Each row was made from one path, in order. Every step used is in the known rows, and no mark comes twice. Write each row's path.
Known rows:
sedi > nevonu: -63 -53 -66 -185 12 53 29 -118 -107 -317 295 -165 284 -182 -68 -84 53 93
 -237 -364 -214 250 3 52 -132 -144 183 -105 -69 29 56 -48 -23 149 228
 -162
nusi > nevonu > legiv > sizavu: -91 -5 -181 -257 104 140 -162 -175 -18 -351 252 -126 685 -174 73 -59 250
 36 -232 -271 -214 79 -38 -80 -368 34 254 -136 -61 -8 -101 -39 144 167
 309 -4
mogok > nevab > legiv: -24 -30 -134 -40 32 27 54 -15 -96 -247 243 17 185 -58 -114 95 27 54 -232
 -9 -205 124 -4 400 -191 -270 155 -118 -13 84 21 -229 -79 176 209 -76
nusi > nevonu > sedi > nevab: -64 9 131 -404 -118 110 -16 -177 -73 -107 263 -85 253 -66 -33 -112 187
 89 -110 -139 -241 -14 -79 22 -8 385 173 -31 141 129 -128 -7 135 101 242
 -160
mogok > sizavu: -90 17 -173 -127 130 1 45 -100 -104 -394 391 -92 545 31 -79 62 -127 62
 -215 -127 -245 143 20 55 -132 -118 229 -67 10 91 53 -66 -120 129 279
 -15
legiv > vitu > mana: -235 -149 -136 -246 6 206 -63 -9 -27 -260 178 -29 329 29 104 -103 -12 45
 146 -128 -206 57 171 134 -174 -204 27 -3 179 -128 53 -152 -43 140 254
 -94
nevab > mogok > sizavu > legiv: -88 -206 -250 -120 86 -33 -65 10 -209 -398 315 -4 622 20 -55 153 -99 125
 -210 -43 -158 174 82 -157 164 -135 234 -130 240 30 160 -56 -185 132 303
 172
ninus > pofupe: -135 -42 -251 -138 132 84 -98 -105 -135 -258 304 197 331 -157 -130 -9 28
 20 -53 -135 -242 197 132 36 -95 -90 211 -103 -86 21 57 -87 27 125 318
 -14
sizavu > legiv > vitu: -40 -143 -96 -217 79 186 -147 -39 -84 -129 213 -105 334 -42 126 -18 36
 93 36 -134 -49 160 132 -6 186 -48 118 -140 209 -102 159 -103 -10 120
 297 -132
nevab > mogok: -26 -148 -233 -185 128 59 -33 40 -135 -425 111 -95 408 -111 -76 41 -23
 52 -183 33 -194 161 87 69 -191 -193 197 -166 62 39 97 -32 -58 128 237
 167
sedi > nevab > mogok > sizavu: -81 -136 -194 -284 -56 -48 38 15 -228 -374 274 -11 518 96 -110 96 -207
 72 -182 64 -258 35 -97 -36 -120 -181 213 -60 127 159 40 18 -179 149 185
 88
luva > vitu: 50 303 -141 -161 160 36 -39 -24 -34 -564 151 -155 323 -148 27 -68 -24 60
 -12 -159 -114 203 123 64 -178 -46 211 -85 -21 -16 73 -51 246 149 292
 -154
nevonu > legiv > dirir: -54 59 -149 -292 149 188 -106 -100 -51 -285 257 -78 377 -184 0 -38 -6 12
 -240 -114 -152 90 14 -115 -403 2 261 -140 -305 34 -98 -79 145 171 260
 -122
soze > dirir > legiv > nevab: -75 4 -116 -10 17 73 -3 -198 -58 -233 257 -23 145 -148 -86 104 70 -54
 -292 -54 -276 162 47 388 109 -186 109 -55 -6 -48 479 -58 149 227 194
 -112
legiv > sizavu > mogok > nevab > mana > vitu: -92 -12 -199 -66 -43 -72 29 -59 -174 -87 125 -30 545 -86 -217 33 80 199
 -170 -65 -424 71 9 -40 -9 -14 57 -68 -10 55 47 -230 -115 71 315 -298
nevonu > pofupe: -15 28 -271 -197 162 161 -45 9 -163 -373 342 -127 378 -188 -78 -98 27 81
 -73 -121 -259 137 -14 78 -107 -130 232 -101 131 91 34 -107 119 135 308
 -54
mogok > sizavu > legiv > nevab > mana > vitu: 22 -153 -472 -138 44 -30 -43 -96 -168 -145 422 -44 275 -84 -160 83 -181
 182 -150 -144 -415 118 146 -55 138 -136 120 -110 189 -62 91 -131 -82 99
 396 -246
mana > vitu: 61 -10 -77 -242 170 60 40 -103 -77 -156 302 -85 334 -169 -93 -106 -45
 126 -73 -103 -346 158 85 73 -131 -30 94 -140 -21 43 120 -64 4 106 387
 -149
nevonu > sedi: -14 70 36 -192 126 116 -20 -66 -83 -191 205 -79 417 -143 -22 0 26 61
 -138 -100 -198 113 6 38 -32 299 187 -86 165 107 94 -95 46 54 292 -59
nevonu > sedi > nevab > mogok > sizavu > legiv > dirir: -126 -142 -5 -385 -158 12 -99 -54 -253 -100 230 88 608 30 -65 110 -150
 106 -191 -34 -220 -25 -115 -198 241 297 229 -35 259 116 -39 -20 -120 82
 244 6
nevonu > sedi > nevab: -21 62 131 -351 -38 100 30 -58 -133 -79 213 -52 296 -34 -46 -45 -35 65
 -89 -32 -198 -2 -135 -47 35 333 161 -24 167 170 53 -54 61 75 210 -188
dirir > legiv > sizavu > mogok > nevab: -245 121 152 62 -17 -63 -58 -72 -139 -162 196 38 583 -57 -105 203 280 97
 -287 -65 -252 133 -53 131 278 13 142 -14 107 94 96 -213 -10 163 149
 -189
sizavu > legiv > vitu > mana: -240 -220 -111 -224 -9 209 -117 -8 -66 -175 231 4 312 67 123 -86 40 110
 160 -163 -108 80 227 -66 186 -127 29 -9 279 -187 137 -185 -13 136 282
 -145
nusi > dupebop: -75 37 -53 -226 238 133 -43 -233 -67 -280 413 -150 64 -125 -110 -64 7 44
 -119 -90 -209 238 158 115 -195 -94 220 -128 -48 28 148 -72 60 217 247
 -69
soze > nevab > legiv: 50 -37 -185 -59 174 74 72 39 -93 -348 247 -16 394 -73 -64 96 -32 -49
 -242 -44 -97 135 53 482 -109 -268 294 -142 -152 -102 102 -371 -50 185
 226 -89
dirir > legiv > nevab: -75 38 -101 -69 119 76 -100 -87 -63 -250 295 -60 92 -180 -71 136 75 9
 -240 -67 -290 166 83 348 66 -186 152 -98 128 -6 75 -93 138 188 159 -133
sedi > nevab: -49 8 -47 -319 -25 71 53 -62 -117 -224 260 -112 195 28 -100 -72 -66 59
 -128 -12 -187 50 -55 -12 -45 -61 163 -53 -53 105 31 -31 77 144 152 -196
dirir > legiv > vitu: -52 -67 -131 -166 126 132 -132 -49 -87 -190 241 -89 432 -157 118 118 114
 15 -14 -85 -133 177 81 334 79 -156 135 -112 180 -9 124 -36 -21 196 207
 -109
luva > vitu > mana: -154 230 -157 -172 67 54 -22 10 -4 -609 178 -43 287 -39 26 -136 -14 77
 115 -182 -179 125 226 4 -180 -120 118 38 57 -88 48 -131 239 165 271
 -167
soze > nevab > mogok: -11 -120 -226 -92 179 79 31 57 -143 -450 111 -44 447 -65 -53 76 -35 -28
 -224 34 -128 124 51 84 -117 -244 270 -128 4 -61 132 -343 -109 150 228
 119
nevab > legiv > vitu: 46 -165 -204 -211 78 160 -90 45 -76 -205 159 -67 389 -114 96 48 -45 10 5
 -66 -125 143 86 587 -244 -238 137 -201 72 -73 77 -59 -79 152 269 -57
nusi > nevonu > pofupe > ninus: -62 6 -261 -239 161 248 -103 -166 -124 -140 377 -91 213 -228 44 -112 218
 113 -22 -123 -231 128 54 188 -214 -78 283 -54 16 9 -224 -109 192 179
 307 -116
ninus > pofupe > gokari: -165 0 -382 2 199 44 -54 -177 -168 -247 324 310 281 -117 -11 -65 -32 36
 -103 -81 -174 234 170 -175 -157 -100 232 -56 -10 -67 36 -153 -20 128
 402 -250
vitu > mana: -233 -63 -145 -184 64 110 37 -25 -37 -384 273 -29 281 29 -75 -96 1 66
 -69 -115 -250 78 172 13 -119 -173 100 5 27 -34 46 -157 36 146 227 -89

Which path is each row?
-209 101 219 -37 -114 26 -63 -115 -151 -143 220 36 539 -141 -13 24 232
 140 -300 -339 -216 154 -206 -300 -181 78 167 -42 -49 94 61 -245 -32 162
 236 -255 -> sedi > nevonu > legiv > sizavu > mogok > nevab
-17 -78 -243 -161 96 20 -55 2 -105 -328 150 -93 704 -117 -40 64 -25 6
 -239 -148 -232 125 -5 520 -194 -225 211 -167 -11 -33 67 -54 -18 119 231
 -3 -> nevab > legiv > sizavu
80 -116 -232 -472 -123 50 21 -150 -136 -14 276 -101 301 -200 -144 -129
 120 174 -30 -121 -399 -36 -8 -16 -36 330 113 -66 104 124 -138 18 56 79
 345 -302 -> nusi > nevonu > sedi > nevab > mana > vitu
-281 -362 -256 -195 -51 89 -135 53 -173 -316 252 111 645 134 118 85 -100
 116 104 -85 -177 66 182 -100 120 -242 73 -16 459 -120 143 -128 -270 140
 313 149 -> nevab > mogok > sizavu > legiv > vitu > mana
-195 64 78 -119 56 25 -71 -30 -103 -269 120 -106 666 -26 -83 11 88 95
 -215 -125 -216 132 36 57 20 101 175 -91 -46 -20 98 -84 57 71 242 -117 -> legiv > sizavu > mogok
-105 -51 -121 -251 77 122 -100 -116 -84 -227 245 -115 301 -68 -73 -46 19
 84 -218 -168 -132 146 138 -38 155 -19 205 -119 -151 -72 -39 -96 103 123
 246 -165 -> sizavu > legiv > dirir
-259 -322 -239 -92 8 107 -70 68 -174 -337 235 167 678 177 135 113 -100
 34 66 -81 -108 32 154 -77 192 -298 152 29 390 -228 182 -444 -324 163
 311 93 -> soze > nevab > mogok > sizavu > legiv > vitu > mana
-192 125 191 -6 -5 32 44 -49 -92 -192 217 -6 155 33 -158 47 141 144 -209
 20 -194 133 33 -50 21 60 117 -43 -46 111 43 -260 4 133 217 -197 -> sizavu > mogok > nevab
-83 -209 -166 -262 -85 -46 -28 12 -261 -276 331 25 513 136 -85 111 -155
 131 -171 21 -162 63 -44 -238 250 -99 213 -71 244 98 119 -8 -154 148 216
 46 -> sedi > nevab > mogok > sizavu > legiv
-64 -23 -165 -38 7 -13 -4 -46 -109 -244 130 1 527 -54 -67 103 41 20 -278
 -110 -285 85 -101 453 -191 -294 147 -109 63 47 19 -226 -105 133 201 -40 -> mogok > nevab > legiv > sizavu
52 -72 -418 -117 48 -19 104 -77 -137 -161 258 -77 187 -130 -204 -10 -12
 154 -125 -37 -394 91 52 -29 -154 -212 73 -94 -18 107 20 -231 -120 123
 322 -244 -> mogok > nevab > mana > vitu
-114 -113 -245 -36 72 -45 -115 -27 -174 -394 307 44 428 -118 -75 296 -72
 28 -296 12 -354 153 33 328 -5 -307 203 -106 316 43 86 -33 -109 197 192
 143 -> dirir > legiv > nevab > mogok > sizavu
-115 -19 -117 -68 59 39 -84 -124 -114 -242 411 -29 232 40 -67 101 -119
 102 -229 -156 -268 132 75 -5 167 -95 173 -72 217 -51 93 -146 2 117 289
 -112 -> mogok > sizavu > legiv > nevab
-49 -199 -187 -128 57 99 -170 13 -138 -276 131 -32 99 -91 -50 73 -18 84
 -191 -5 -209 154 136 5 111 -169 142 -174 282 -104 130 -115 54 116 239
 76 -> sizavu > legiv > nevab > mogok
-101 -123 -263 -181 33 100 -190 -107 -83 -423 329 19 369 -127 8 107 61
 53 -271 -93 -328 58 1 -20 -503 -128 248 -149 159 9 -127 -41 -12 202 324
 208 -> nusi > nevonu > legiv > nevab > mogok > sizavu
-36 0 -184 -193 102 192 -45 -108 -232 -88 379 -82 217 -294 34 -107 48
 126 -60 -304 -216 237 -72 96 -175 -186 272 -37 29 44 -46 -122 58 172
 261 -235 -> sedi > nevonu > pofupe > ninus
-241 120 149 -2 -39 -6 -16 -74 -115 -192 112 -17 496 41 -114 59 153 121
 -244 -85 -272 90 -64 1 21 41 116 -26 30 55 55 -256 -13 96 209 -160 -> legiv > sizavu > mogok > nevab
-172 42 114 -86 -83 26 -22 -19 -92 -144 156 71 193 -47 -197 95 91 90
 -299 14 -221 101 44 422 -118 -51 172 -105 -275 35 -142 -233 4 160 185
 -230 -> sizavu > mogok > nevab > legiv > dirir
-155 -38 -154 -207 60 27 -63 -164 -126 -279 390 -63 529 27 -80 46 -98 97
 -273 -207 -197 131 86 -60 145 -33 252 -72 -86 -17 -53 -89 -52 125 295
 -114 -> mogok > sizavu > legiv > dirir
-289 -199 -149 -180 -33 116 -92 -41 -96 -224 380 54 551 165 116 13 -77
 113 110 -200 -174 66 181 -95 183 -138 66 33 344 -129 125 -174 -165 145
 319 -91 -> mogok > sizavu > legiv > vitu > mana
-61 -161 -242 -22 135 -4 2 13 -213 -415 307 49 663 62 -42 184 -98 39
 -251 -30 -95 136 52 -139 248 -188 315 -84 168 -85 194 -360 -242 154 297
 128 -> soze > nevab > mogok > sizavu > legiv
-114 31 114 18 -41 -6 31 36 -107 -177 224 69 202 -8 -172 124 114 122
 -229 45 -183 139 39 331 -39 -54 143 -111 -74 67 59 -240 -36 159 210
 -173 -> sizavu > mogok > nevab > legiv
-106 -107 -247 -107 57 20 -71 -19 -147 -407 216 -8 341 -21 -98 158 -192
 37 -254 2 -365 110 25 186 -264 -270 179 -120 236 10 39 -78 -124 121 252
 173 -> legiv > nevab > mogok > sizavu
-21 -123 -122 -99 -12 124 -51 4 -81 -118 139 26 222 -57 64 76 16 35 -34
 -28 -170 96 -14 523 -245 -303 82 -136 139 2 27 -231 -164 167 239 -94 -> mogok > nevab > legiv > vitu
-76 -131 -530 -69 15 -2 -65 -66 -165 -325 371 -110 250 11 -152 154 -149
 113 -259 -134 -269 114 137 -40 143 -196 207 -84 156 -54 38 -147 -48 121
 254 -163 -> mogok > sizavu > legiv > nevab > mana
-111 -56 121 -49 -79 96 -61 58 -98 -47 119 78 223 -11 5 132 102 99 -37
 35 -137 108 42 457 -88 -87 71 -117 67 -2 52 -243 -104 155 245 -176 -> sizavu > mogok > nevab > legiv > vitu
-104 -39 -215 73 -126 -122 76 -163 -195 -51 169 56 668 -144 -210 157 202
 116 -250 -48 -407 107 -9 126 294 -29 27 -4 -74 46 494 -165 -97 180 292
 -285 -> soze > dirir > legiv > sizavu > mogok > nevab > mana > vitu
-51 -63 -263 -118 110 78 -141 -8 -150 -394 287 65 407 -95 0 180 -167 29
 -253 11 -298 81 -38 -98 -454 -172 241 -141 189 50 59 -88 -75 165 292
 177 -> nevonu > legiv > nevab > mogok > sizavu
-106 -205 1 -356 -176 0 -97 -104 -209 -171 336 54 571 30 -25 74 95 162
 -141 -94 -212 -7 -70 -215 291 352 222 -43 425 113 -42 17 -90 112 296 87 -> nusi > nevonu > sedi > nevab > mogok > sizavu > legiv
